In the rows, zero is written as 128.
Known rows, with every step that occurs
H-T-X-L: [121 156 124 160 143 118 106 126 121  86 109 145 108 112 125 108 133 118
 155 137 148 137 123 130]
N-T-X-F-L: [126 159 124 112  87 159 106 132 134 176 111 126 120  93 132 113 129  93
 107  98 105 125 173 157]
N-T-X: [126 124 146 100 119  88 100 119 120 102 143 117 107  97 125 110 145 114
 124 147  86 155 185 120]
S-R: [115  88 150  80 126 129 122  69 168  92 102 134  81 172 111 124 119 142
 121 159  73 163 102 113]
E-T-X: [156 151 148  85 164  97  98 117 118  94 129 136 111 143 126 131 138 163
 128 133  80 138 158 111]
F-L-A: [116 104 119 127 105 139 212 147 120 125 133 100 123 164 116 155 120 116
 133 133 115 141 122 154]
S-L: [118  93 130  91 123 128 147 145 139 116 102 125  93 163 118 141 102 118
 142 151  28 154 112 108]
E-T: [148 130 148  76 135 121 134 127 111 116 130 134 104 164  88 154 137 177
 114 153  68 142 141 131]
A-T: [128 104 156 108 143 122 105 117 110 129 135 121 109  71  99 131 179 170
 108 155  58 152 130 125]
S-X-F-L: [138 134 188 116 120 198 103 138 149 156  88 122 108 152 138 138  85  92
 130  83 119 116 115 133]
T-X-L-A: [123 109 120 136 141 125 180 141 126 100 134 108 104 139 161 134  94 106
 141 148 193 137 138 157]
L-T: [123 103 150 155 136 107 129 127 110 121 164 117 137 137  97 131 145 145
 115 157  86 148 126 128]
F-L-R: [117 115 122  64  88 145 101 108 162 147 113 141 110 159 109 130 162 135
 112 128 109 172  93 140]
T-X-F-L-A: [136 131 124 143 130 162 159 146 140 145 133 103 138 138 167 127  93  96
 107  87 139 101 134 160]
H-T: [124 129 158 151 139 110 114 123 111  75 138 126 124 129  85 119 145 143
 121 149  61 138 116 112]
A-L: [138  86 128  90 117 142 116 125 138 125  93 130  83 132 141 128 174 151
 127 173  79 157 112  45]
S-L-F: [128  98 139  81 114 135 206 148 149 136 132 130 131 166 134 133  82 108
 145 144  68 123 129 106]
N-T-X-L: [114 137 114 103  97 121 124 126 122 135 108 127  86  94 125 120 128 103
 140 153 159 162 173 156]
E-T-X-F-L-A: [155 181 113 118 119 155 159 138 121 161 138 130 146 169 133 155  89 140
 113  80 133  94 153 178]
L-H-T-X-F: [120 138 110 180 149 153  67 117 121 134 166 140 204 108 147  96 126 136
  94 116 117  78 128 130]
H-T-X-F: [144 158 161 172 160 136  65 117 132  96 139 125 138 106 135  89 118 122
  97 106  84  95 129 121]
T-X: [141 100 153 107 174 109 100 121 138  82 124 111 100 116 162 103 145 119
 118 140  88 144 140  96]
E-T-X-F: [167 159 156  98 160 144  83 124 137 135 130 136 117 143 139 127 111 157
  91 107  93 101 158 138]
F-X: [142 104 171 119 157  63 101 124 134  78 118 100  91 114 119 132 154 115
 119 116 119 146 118 103]
X-L-F: [131 101 135  94 111 166 215 149 144 153 118 121 111 138 134 131 105 117
 125 161 184 119 131 143]
E-T-X-L: [149 161 111  84 141 130 123 127 124 130  97 152  86 146 125 142 124 150
 146 138 157 141 148 146]
S-F-X-L-A: [131 121 137 135 112  94 172 167 139 115 126 105 113 195 132 158  49  90
 164  85 252 106 134 150]

Rows
[127 142  73 170 123 166  50 114 133 156 137 166 191 102 162 105 155 155
 114 128 126  86 113  62]	A-L-H-T-X-F
[106 103  80 122  98 214 141 154 135 213 116 129 167 136 134 133 138 127
  86 123 130 102 107 157]	X-F-L-H
[132 167 131 153 134 125 166 123 129 109 135 143 147 112 142  99 110 113
 152 128 188 102 135 124]	H-T-X-L-F
[103 146  81 177 109  92 111 125 104 121 127 145 162 109  88 146 152 131
 150 126 215 120  94 141]	F-X-L-H-T
[110 102  85 130 118 110 126 138 126 144 111 125 130 115 126 149 145 119
 133 137 226 137 106 145]	F-X-L-H
[120 133 121 149 144  85 115 129 126 117 142 140 141 144 130 124  99 117
 163 128  55 149 126 106]	S-L-T-X
[155 170 122  75 129 136 181 132 133 150 126 154 127 149 142 136 100 144
 145 133 195 110 164 141]	E-T-X-L-F
[137 156 128 127 138 170  77 119 134 186 104 129 127  56 142 111 161 139
 104  83  93 116 131 146]	A-T-X-F-L
[133 118 133 112 113 200 136 150 146 175  95 115 106 137 126 128 125 111
  91 113  92 117 112 150]	X-F-L
[131 115 146 142 158  83 126 106 107  97 177 108 145  78 139 127 147 153
 122 131 105 136 156 136]	L-A-T-X
[131 125 148 166 165  88  97 115 117 108 165 117 142 116 135 109 141 131
 128 137 100 141 139 109]	L-T-X
[110 111 121 133 108 138 188 132 100 146 143 117 117  98  98 159 131 158
 127 159 167 144 127 187]	X-L-A-T
[157 117 151 100 121  79 141 121 150 127 118 129 126 117 156 132 159 132
 146 121 162 122 119  30]	A-L-F-X
[116 155 118 182 133 106 165 130 106  75 149 124 139 133 127 128 100 117
 157 137 182 123 130 156]	H-T-X-L-A
[ 98 109 102 161 123 127 121 124 102 111 167 136 189 129  89 128 155 159
 118 161  97 118 114 119]	L-H-T
[110 130  98 168 152 106  85 109 109  93 163 140 191 109 133 105 155 140
 132 138 110 115 129 103]	L-H-T-X
[129 115 129 138 103 185 194 158 131 161 135  99 133 160 127 148  94 112
  96 109 121 102 120 180]	X-F-L-A
[133 119 140 118 134  94 124 137 133 107  85 112  68 118 120 140 137 107
 136 124 190 151 107 135]	F-X-L
[132 111 120 149 109 119 118 119 115 147 137 143 127 134 113 138 169 165
 138 166  90 155 109  60]	A-L-T
[117  98 131  55  99 121  92 111 169 125 122 152 110 186 111 135 113 134
 130 142  57 173  91 125]	S-L-R
[129 176 126 192 125 143 145 133 119 118 150 120 170 134 131 118  98 108
 125  78 127  88 124 162]	H-T-X-F-L-A
[100 153  65 169 125 127 106 120 112 129 136 150 195 109 126 117 165 128
 155 117 123 119 119 114]	F-L-H-T-X
[134 178 129 168 136 153  87 129 131 132 109 137 141 111 128  99 129 108
 121  78  98 103 120 134]	H-T-X-F-L
[121 112 184 104 131 159 123 128 139 114  88 128  74 154 130 142  86 102
 163 138 172 152 118 130]	S-X-L
[137 119 130 101 142 144 181 137 149 135 122 124 114 119 179 105 105 101
 137 140 196 117 148 126]	T-X-L-F
[124 150 111 162 136 108 119 125 116 140 135 128 144 122 128 116 154 119
 150 110 112 145 130 120]	F-L-T-X
[116 120  72 127 127 192 103 138 147 194 120 130 171 115 173 112 136 110
  99 101 141  96 125 139]	T-X-F-L-H
[121 134 135 150 116  71 153 123 100 123 138 110 118  79  98 168 137 144
 145 114 208 139 118 178]	F-X-L-A-T
[125 142 135 141 115  84 145 149 118 144 137 120 133 136 113 161  84 131
 164  81 235 105 138 163]	S-F-X-L-A-T
[ 89 124  69 163 100 158 143 138 105 143 133 153 163 129  92 138 140 145
 134 168 169 125 105 155]	X-L-H-T
[150 111 179 105 147  66 160 128 141 105 147 101 132 117 138 123 130 109
 120 113 157 114 134  98]	L-F-X
[140 126 117 154 141  99  81 106 124 130 134 144 132 114 153 112 169 152
 152 150 107 151 124  42]	A-L-T-X
